Each row comes from the steps of one walk. Every step used is in the known rows, and no mark comes twice. Write the walk behind each row, first mark first.
Known rows:
fofo > mezibam: [-0.49  3.84  1.82  3.16 -1.79 -3.31 -2.61 -0.91  0.65  0.53 -2.58 -0.88
 -1.68 -2.55  3.12  2.86 -0.15  2.01  0.45  3.16 -1.62]
piba > povir > burep > sopa > mezibam: [ 2.58 -1.72  0.51  1.30 -3.12 -1.91  0.38  4.38 -2.52 -3.76 -3.68 -5.57
 -1.50  3.82 -2.80  0.46  5.09  0.17 -0.31  1.59  0.94]
fuza > fofo > mezibam > sopa: [ 0.37  4.23 -1.30  0.11 -1.74 -0.89 -3.42 -0.27  2.58 -2.14 -1.82  0.25
 -3.23  2.21 -3.87  1.54  1.43  6.24  0.19  1.41 -2.48]
fofo > kadafeb > sopa: [ 0.44  3.78 -0.85  3.43 -3.59 -0.94 -3.09 -0.51  1.46  3.31 -1.03  4.18
 -1.81 -5.24  2.79 -0.40 -1.72  2.35  2.85  3.12  1.90]
fuza > fofo > mezibam > sopa > piba > povir: [ 0.06 -1.20  2.37 -0.70  1.05  0.83 -3.35  1.30  4.22 -4.22 -0.19 -3.39
 -5.09  5.56 -6.19  1.10  3.09  1.35 -0.32 -1.18 -5.15]
sopa > mezibam: [ 1.19  1.25 -0.22  1.25 -2.13 -5.74 -1.36  3.58 -1.78 -2.40 -0.66 -1.75
 -0.77 -1.04  0.40 -1.23  2.95  3.82  1.25  1.61 -1.43]
kadafeb > sopa > piba > povir: [ 2.40 -1.93  4.61  1.74  1.82 -1.60 -3.87  0.75  2.68 -2.29  1.48 -4.18
 -3.77 -2.40 -1.78 -0.75  2.31  0.06  1.29  1.06 -1.94]
kadafeb > sopa: [ 2.62  3.56  0.85  2.41 -0.97 -3.27 -3.92 -0.72  0.96 -0.15 -0.22 -0.52
 -1.82 -5.64  0.65 -0.39  0.60  4.85  1.86  3.87  0.78]
sopa > piba > povir: [ 1.10 -2.23  4.15  2.25  2.67 -2.41 -1.05  3.00  0.15 -2.11  0.37 -3.43
 -3.16  0.42 -2.51  2.03  2.28 -2.20  0.34  0.09 -0.85]
piba > povir: [ 2.51  0.29  2.11  3.93  0.29 -5.44  0.11  2.65 -2.89 -0.53 -0.94 -2.49
 -1.11  0.04 -2.69  4.61  0.34 -0.44  1.58  1.45  1.88]
mezibam > fofo > kadafeb > sopa > piba > povir: [ 0.18 -4.44  2.85  4.44  0.46  0.80 -3.58  2.56  4.27  1.51  1.32  2.36
 -4.39 -1.76 -2.15  0.02 -0.33 -4.03  2.43 -1.35 -0.94]
burep > sopa > mezibam > fofo > kadafeb: [-1.28  2.08 -5.17  2.53 -5.05 -0.81 -3.18  2.53  1.10  2.11 -2.40  4.14
 -2.23 -0.40 -0.47 -1.18  2.20  1.44  1.97  0.04  1.05]
burep > sopa: [ 0.93  6.49 -2.68  1.56 -1.53 -1.77 -3.03 -1.32 -0.44  0.65 -2.88 -0.37
 -1.99 -2.85 -0.75  1.72  2.21  4.38  0.38  3.72  3.14]
piba > sopa: [ 2.38  4.71 -3.42  4.90  0.34 -5.33 -5.28 -0.29 -1.54 -0.26  0.19 -0.22
 -0.79 -3.18 -3.31  1.35  1.30  5.56  1.88  2.21  1.50]
mezibam > fofo > kadafeb > sopa > piba: [-0.94 -1.45  1.04  3.29  0.06  2.01 -4.72  1.28  5.80  2.02  1.08  5.04
 -4.54 -4.68  0.36 -1.94  0.01 -0.96  1.82 -0.10 -0.94]
sopa > piba > povir > fofo: [ 0.45 -1.40  3.04  1.26  6.78  0.86  1.33  3.17 -2.33 -2.03  0.74 -1.89
 -2.54  0.36 -3.77  2.64  2.36 -4.70 -0.29 -1.34 -0.09]
fuza > sopa > piba > povir > burep: [ 2.40 -6.26  3.85  4.42  3.84  3.17  1.07  3.30 -1.38 -3.51 -4.81 -3.03
 -2.57  1.13 -5.88  2.14  4.62 -3.05  1.04 -1.03 -0.31]
mezibam > sopa > piba > povir: [ 2.43 -1.48  1.91  1.66  2.71 -0.94 -1.88  3.79 -0.03 -3.99  0.96 -1.36
 -3.35  2.40 -5.84  0.97  1.57  3.34 -0.22 -0.75 -1.89]

Which walk is each row?
[-0.29  1.47 -2.50 -0.75 -5.61 -1.49 -3.20  1.40  3.32  0.13 -0.19  1.37
 -2.81 -0.55 -0.30 -4.42  3.05  2.10  3.36  1.20 -1.19]  fuza > fofo > kadafeb > sopa > mezibam
[ 2.21  0.01 -4.17  4.76 -0.40 -6.93 -6.23  3.36 -0.59 -2.37  1.38 -0.27
 -1.02 -1.24 -5.33 -1.73  3.61  5.34  2.39 -0.81 -1.75]  piba > sopa > mezibam > fofo
[ 0.39  1.00 -0.86  5.03 -2.34 -1.04 -3.62  1.01  2.57  3.57 -0.36  6.07
 -2.61 -5.10  0.25  0.47 -1.89  0.75  3.11  1.30  1.69]  mezibam > fofo > kadafeb > sopa
[ 2.64 -4.41  0.43  2.90 -1.85 -2.05 -0.33  5.81 -1.42 -3.41 -3.09 -3.63
 -2.09  3.95 -5.44  1.25  4.90 -1.34 -0.11 -0.15  0.98]  piba > povir > burep > sopa > mezibam > fofo
[-0.99 -1.29 -1.99  3.95 -3.54 -3.34 -1.07  5.28 -0.06  1.42 -0.78  4.89
 -1.40 -0.48 -0.02 -0.28  0.41 -0.32  2.39 -0.73 -0.38]  sopa > mezibam > fofo > kadafeb
[ 0.79 -7.77  5.05  4.62  0.41  3.23 -1.11  4.89  3.78  0.00 -0.41  1.87
 -4.56  0.13 -2.37  0.56  0.44 -6.47  0.78 -0.89  0.09]  mezibam > fofo > kadafeb > sopa > piba > povir > burep
[ 0.39 -4.18 -1.22  3.85 -4.63  0.50  0.45  6.17 -0.89 -0.02 -3.82  0.95
 -2.17  4.31 -3.18  1.26  2.59 -3.89  0.84 -0.88  1.97]  piba > povir > burep > sopa > mezibam > fofo > kadafeb
[ 1.06 -3.96  5.52  2.00  1.00  2.45 -1.04  3.75  1.56 -4.92 -2.05 -2.93
 -3.80  4.53 -2.63  1.83  1.46  0.41 -2.29 -0.01 -4.36]  fofo > mezibam > sopa > piba > povir > burep
[ 0.19  1.88 -1.67  1.71 -5.65 -2.49 -3.22  1.51  1.36  0.79 -0.39  2.16
 -1.35 -3.42  3.40 -4.18  0.72  3.55  3.23  1.88 -1.48]  fofo > kadafeb > sopa > mezibam
[ 0.70 -4.88  5.14  3.11 -0.81  3.46 -0.53  3.29  2.54 -0.37 -1.14  0.05
 -3.88  0.06  0.27 -0.31  0.55 -4.86  0.58  0.77  0.13]  fofo > kadafeb > sopa > piba > povir > burep
[ 1.70 -1.14  3.31  0.72  5.87  1.80 -1.46  0.90  0.07 -2.23  1.75 -2.61
 -3.15 -2.62 -2.95 -0.26  2.58 -2.37  0.66 -0.34 -1.18]  kadafeb > sopa > piba > povir > fofo
[ 1.72 -5.48  6.43  2.64  2.79  0.14  1.45  5.36 -0.38 -3.53 -1.37 -3.90
 -3.19  2.42 -2.71  2.70  2.91 -4.58 -1.39  0.64  0.05]  sopa > piba > povir > burep
[ 0.03  0.12 -5.85  5.75 -3.06 -4.52 -5.30  3.48 -0.13  1.14  0.71  4.47
 -0.99 -0.90 -3.10 -1.61  1.17  2.74  3.39 -1.66 -0.68]  piba > sopa > mezibam > fofo > kadafeb
[ 0.16 -1.48  2.82  2.81 -0.86  0.82 -2.94  0.99  3.11  1.14  0.59  0.55
 -3.73 -1.89  0.43 -0.78  0.10 -2.44  2.27  0.33 -0.94]  fofo > kadafeb > sopa > piba > povir
